Known rows, with every step that occurs:
X > M > C > P > V: [-3.26  2.86  0.53 -0.50  3.38  1.69 -1.34  0.31  0.32  2.54 -0.31  2.11
  2.29 -4.42  2.93  1.76 -1.23  0.20  2.14  0.24 -0.47 -1.50]
X > V: [-1.72  1.66 -0.11  0.42  3.48  4.72 -3.13  0.10  0.57  0.74  1.01  0.37
  1.65 -2.62  0.91 -1.96 -0.62  0.89  1.17  0.60  2.57 -0.71]
P > V > Z > G > X > M: [-0.36  1.56 -1.86  2.01  3.60  6.64 -3.40  0.75 -3.15  3.25 -0.96  3.68
  1.42 -3.56  1.82 -1.30 -0.48 -1.01  2.18 -0.64  4.32  1.55]
C > X: [-1.83  1.28 -1.23 -0.15  1.41  4.07 -2.74 -0.22 -3.70 -0.62  0.56 -2.04
 -1.83 -3.67  1.50  1.62 -2.28  0.06  3.19 -0.05  1.43  0.19]
M > C > X > V: [-1.33  2.85  0.07  0.12  1.80  3.43 -4.19  0.61 -0.98 -2.40 -0.16  0.46
  1.11 -3.92  1.08  0.34 -1.17  0.23  2.29  1.19  1.39 -0.11]
C > M: [-1.87  1.34 -3.08  1.15  2.53  4.01 -0.88 -0.22 -3.23 -1.24  2.79 -1.42
 -0.94 -4.41  3.93 -0.55 -0.81 -1.28  2.40 -0.11 -0.98 -2.59]
V > Z > G: [-0.46  0.03  0.73  2.25  2.71  4.46 -1.59 -0.02 -4.94  5.34  0.43  1.41
 -3.82 -2.15  1.31 -0.01  0.04  0.00  2.60  0.23 -0.27  0.45]
M > C > Z > G > X: [-0.71  3.40 -0.24  1.99  1.65  6.83 -4.07  1.17 -4.18 -1.39  1.18  3.26
 -2.05 -2.52  1.29  0.19 -0.46 -2.49  2.70  0.99  5.38  0.79]
G > X: [-0.62  2.28 -3.12  0.39  3.51  7.06 -3.25  0.40 -3.07 -2.24  1.76 -1.81
  0.27 -2.84  1.09 -2.76 -2.55 -1.50  1.78  1.25  5.93  0.69]
M > C > P > V > Z: [-1.87  1.54 -0.09  0.58  3.78  1.25 -0.06  0.55 -1.93  5.05 -0.10  0.44
 -0.03 -4.73  1.88  2.62 -1.48 -0.24  2.10  1.01 -2.20 -0.22]
X > M: [-1.82  1.18 -0.86  0.43  2.73  5.03 -3.09 -0.69 -1.91  2.71  0.77  1.92
  1.90 -3.00  0.92 -1.33  0.64 -0.29  0.66 -1.36  1.70 -1.30]
Z > M: [-1.02  1.06 -0.54  0.42  2.48  5.35 -1.67 -0.69 -3.17  1.11  1.53 -4.54
  1.53 -2.91  2.77 -1.38  0.00 -0.45  2.83  1.68  3.41 -0.22]
P > V > Z > G > X: [-0.31  1.37 -2.15  2.24  4.05  6.74 -2.46  1.25 -4.17  1.73  0.00  0.38
 -1.99 -3.18  2.05 -0.95 -2.30 -1.14  3.17  1.29  5.17  2.14]
G > X > M > C > Z: [-1.76  3.96  0.50  1.19  0.84  5.03 -4.49  0.68 -2.19 -0.10  1.33  5.05
  0.85 -3.82  0.73  2.77  1.52 -3.02  0.94 -0.21  2.43 -1.12]
G > X > V > Z: [ 0.54  1.51 -1.89  1.69  4.03  5.25 -2.63  0.92 -2.22  1.74  0.46  0.41
  1.27 -3.67  0.27 -1.47 -1.25 -0.48  1.15  1.17  2.98  1.68]
V > Z > G > X > M: [ 0.28  1.60 -1.48  2.06  2.84  6.87 -3.41  0.41 -4.23  2.32 -0.27  3.70
  1.14 -2.94  0.81 -2.09  0.03 -1.20  1.72 -0.82  3.73  1.64]
M > C > P > V > Z > G: [-1.42  1.46  1.54  1.77  2.86  2.57 -0.83  0.64 -3.39  5.57 -0.45  2.99
 -2.53 -3.21  2.40  1.69 -0.62  0.30  3.23  0.81 -1.60  0.31]
C > X > M: [-1.60  1.55 -0.82  0.17  1.35  4.74 -3.47 -0.45 -3.00  1.19 -0.35  1.12
  1.10 -3.88  1.16  0.67 -0.62 -0.11  1.95 -1.62  1.15 -0.06]

Rows:
[ 0.55  1.10 -0.39  1.46  2.24  4.44 -1.82  0.13 -3.36  2.16 -0.30 -3.04
  2.09 -4.18  2.29  0.87 -0.13  0.26  3.25  1.94  1.63  1.85]
C > X > V > Z > M
[-1.74  0.85 -0.33  0.78  4.16  1.79  0.43  0.39 -1.77  6.16 -0.07 -0.13
 -0.23 -4.36  2.19  2.55 -2.01  0.35  2.22  0.50 -1.53  0.21]
C > P > V > Z
[ 0.58  2.90 -0.89  1.22  2.61  4.88 -3.02  0.68 -3.46 -1.01  0.69 -1.37
  2.88 -4.05  1.54 -1.34  0.50 -2.03  1.97  3.35  2.78  0.60]
G > X > V > Z > M > C
[-2.92  2.76  0.77 -0.55  3.15  1.98 -0.57  0.31 -0.57  1.58  0.10 -1.30
  2.29 -4.28  3.82  1.92 -1.67  0.14  3.21  1.80  0.16 -1.01]
Z > M > C > P > V
[ 0.33  1.52 -1.99  2.15  3.16  6.98 -2.65  0.97 -5.20  0.82  0.73  0.77
 -2.11 -2.56  1.11 -1.96 -1.77 -1.30  2.72  0.96  4.66  2.19]
V > Z > G > X
[-1.60  0.45 -1.27  1.15  4.66  3.47 -0.88  0.38 -2.04  5.99  0.10 -0.84
 -1.09 -4.32  2.05  1.81 -1.37 -0.43  2.05  0.84  0.52 -0.16]
P > V > Z
[-0.56  2.70  1.71  0.31  1.64  1.67 -0.53  0.07 -1.96  1.48  0.44  0.11
  3.36 -3.76  1.52  0.55 -0.12  0.17  2.13  1.91 -2.28  0.13]
X > V > Z > M > C > P
[-1.43  0.46  0.34  2.33  3.71  4.11 -1.30  0.48 -3.69  6.35 -0.33  1.61
 -3.40 -2.86  2.34  0.88 -0.51  0.25  3.20  0.50  0.41  0.50]
P > V > Z > G
[ 0.15  2.69 -0.73  1.50  2.24  5.24 -4.01  0.55 -4.46  0.57  0.16  4.15
  1.22 -3.55  0.67 -1.44  0.78 -2.35  1.47  0.72  1.45  0.09]
V > Z > G > X > M > C
[-1.76  2.38 -0.53 -0.42  0.88  3.24 -3.50 -0.05 -3.90 -2.26  0.55 -1.06
 -1.43 -4.09  1.30  1.66 -1.71 -1.07  2.89  1.09  0.14 -0.68]
M > C > X
[-0.31  0.81 -0.57  1.51  3.64  3.80 -1.93  0.25 -1.62  4.20  0.47  0.58
  0.50 -3.39  0.37 -0.34 -0.38  0.32  0.97  0.92  0.50  0.50]
X > V > Z
[-1.17  2.40 -0.48 -0.21  0.59  3.70 -3.11 -0.11 -4.61 -2.61  0.24 -3.06
  0.05 -4.38  2.40  1.70 -1.12 -1.06  3.61  1.73  0.94 -0.02]
Z > M > C > X
[-0.33  2.57 -0.90  1.52  3.37  6.94 -4.15  1.08 -1.12 -1.44  0.34  1.76
  0.88 -2.25  1.11 -3.23 -1.36  0.25  2.22  1.04  5.95  1.50]
Z > G > X > V
[-0.93  2.59  1.32  0.04  1.48  1.48 -0.02 -0.22 -3.28  1.83  0.85 -0.67
  2.10 -3.74  1.69  0.91 -0.31 -0.44  2.33  1.66 -2.79 -0.23]
V > Z > M > C > P
[-2.14  1.86  2.27  2.17  1.16  5.06 -2.84  0.24 -3.20  3.66  1.17  3.69
 -4.13 -1.93  1.80  2.43  0.85 -0.54  2.86 -0.71  1.85 -0.65]
C > Z > G
[-0.63  3.18 -0.62  0.96  1.95  5.61 -4.41  0.40 -3.75 -1.37  0.60  3.80
  1.31 -3.06  0.90 -2.06  0.53 -2.14  1.58  0.65  2.74 -0.45]
Z > G > X > M > C
[-0.38  0.63  1.04  2.55  2.83  4.50 -2.08  0.50 -3.12  5.01 -0.11  2.56
 -2.30 -2.21  1.24 -0.74  0.27  0.79  2.40  0.49  0.53  0.83]
X > V > Z > G
[-0.82  2.46 -0.58  2.00  1.86  7.18 -4.27  0.54 -3.19  1.11  0.33  5.10
  0.90 -2.80  1.15 -0.43  0.64 -1.54  1.78 -1.52  4.67  0.98]
C > Z > G > X > M
[ 0.02  0.47 -0.67  1.42  2.88  4.80 -0.81 -0.41 -4.53  3.72  0.90 -4.01
  1.05 -3.51  2.40 -0.17  0.28 -0.81  2.63  1.87  1.20  0.60]
V > Z > M
[-0.97  2.76  0.38  0.28  1.49  3.80 -3.93  0.38 -1.60 -2.48 -0.21 -0.76
  2.27 -4.09  1.94  0.53 -0.80  0.26  2.93  1.90  1.98  0.42]
Z > M > C > X > V
[-1.05  2.14 -0.60  0.35  1.61  2.87 -2.37  0.39 -4.52  0.00 -0.71 -2.65
 -0.05 -5.28  3.09  3.36 -1.36 -1.18  4.03  2.16  0.23  0.62]
P > V > Z > M > C > X
[ 0.20  0.92 -0.24  1.55  3.02  4.80 -1.47  0.08 -2.71  3.34  0.32 -2.99
  2.64 -3.57  2.12 -0.79  0.63  0.07  2.35  2.12  1.94  1.11]
X > V > Z > M
[-2.48  3.24  1.49  0.89  0.89  3.51 -3.32  0.31 -2.09  0.93  2.15  2.80
 -1.33 -3.49  1.11  3.63  1.21 -2.48  1.32  0.42  0.51 -2.38]
M > C > Z
[-0.33  1.91 -0.05  0.77  2.06  3.63 -1.88 -0.15 -4.51  1.37  1.13 -2.10
  1.07 -3.73  1.70  0.02  0.98 -1.94  2.04  2.83  0.11 -0.67]
V > Z > M > C
[-0.21  1.62 -0.13  1.17  2.32  2.64 -2.78  0.79 -2.69  1.73 -0.42  0.92
  0.02 -4.44  0.57  1.65 -0.63 -0.18  1.87  1.12 -0.93  0.84]
M > C > X > V > Z
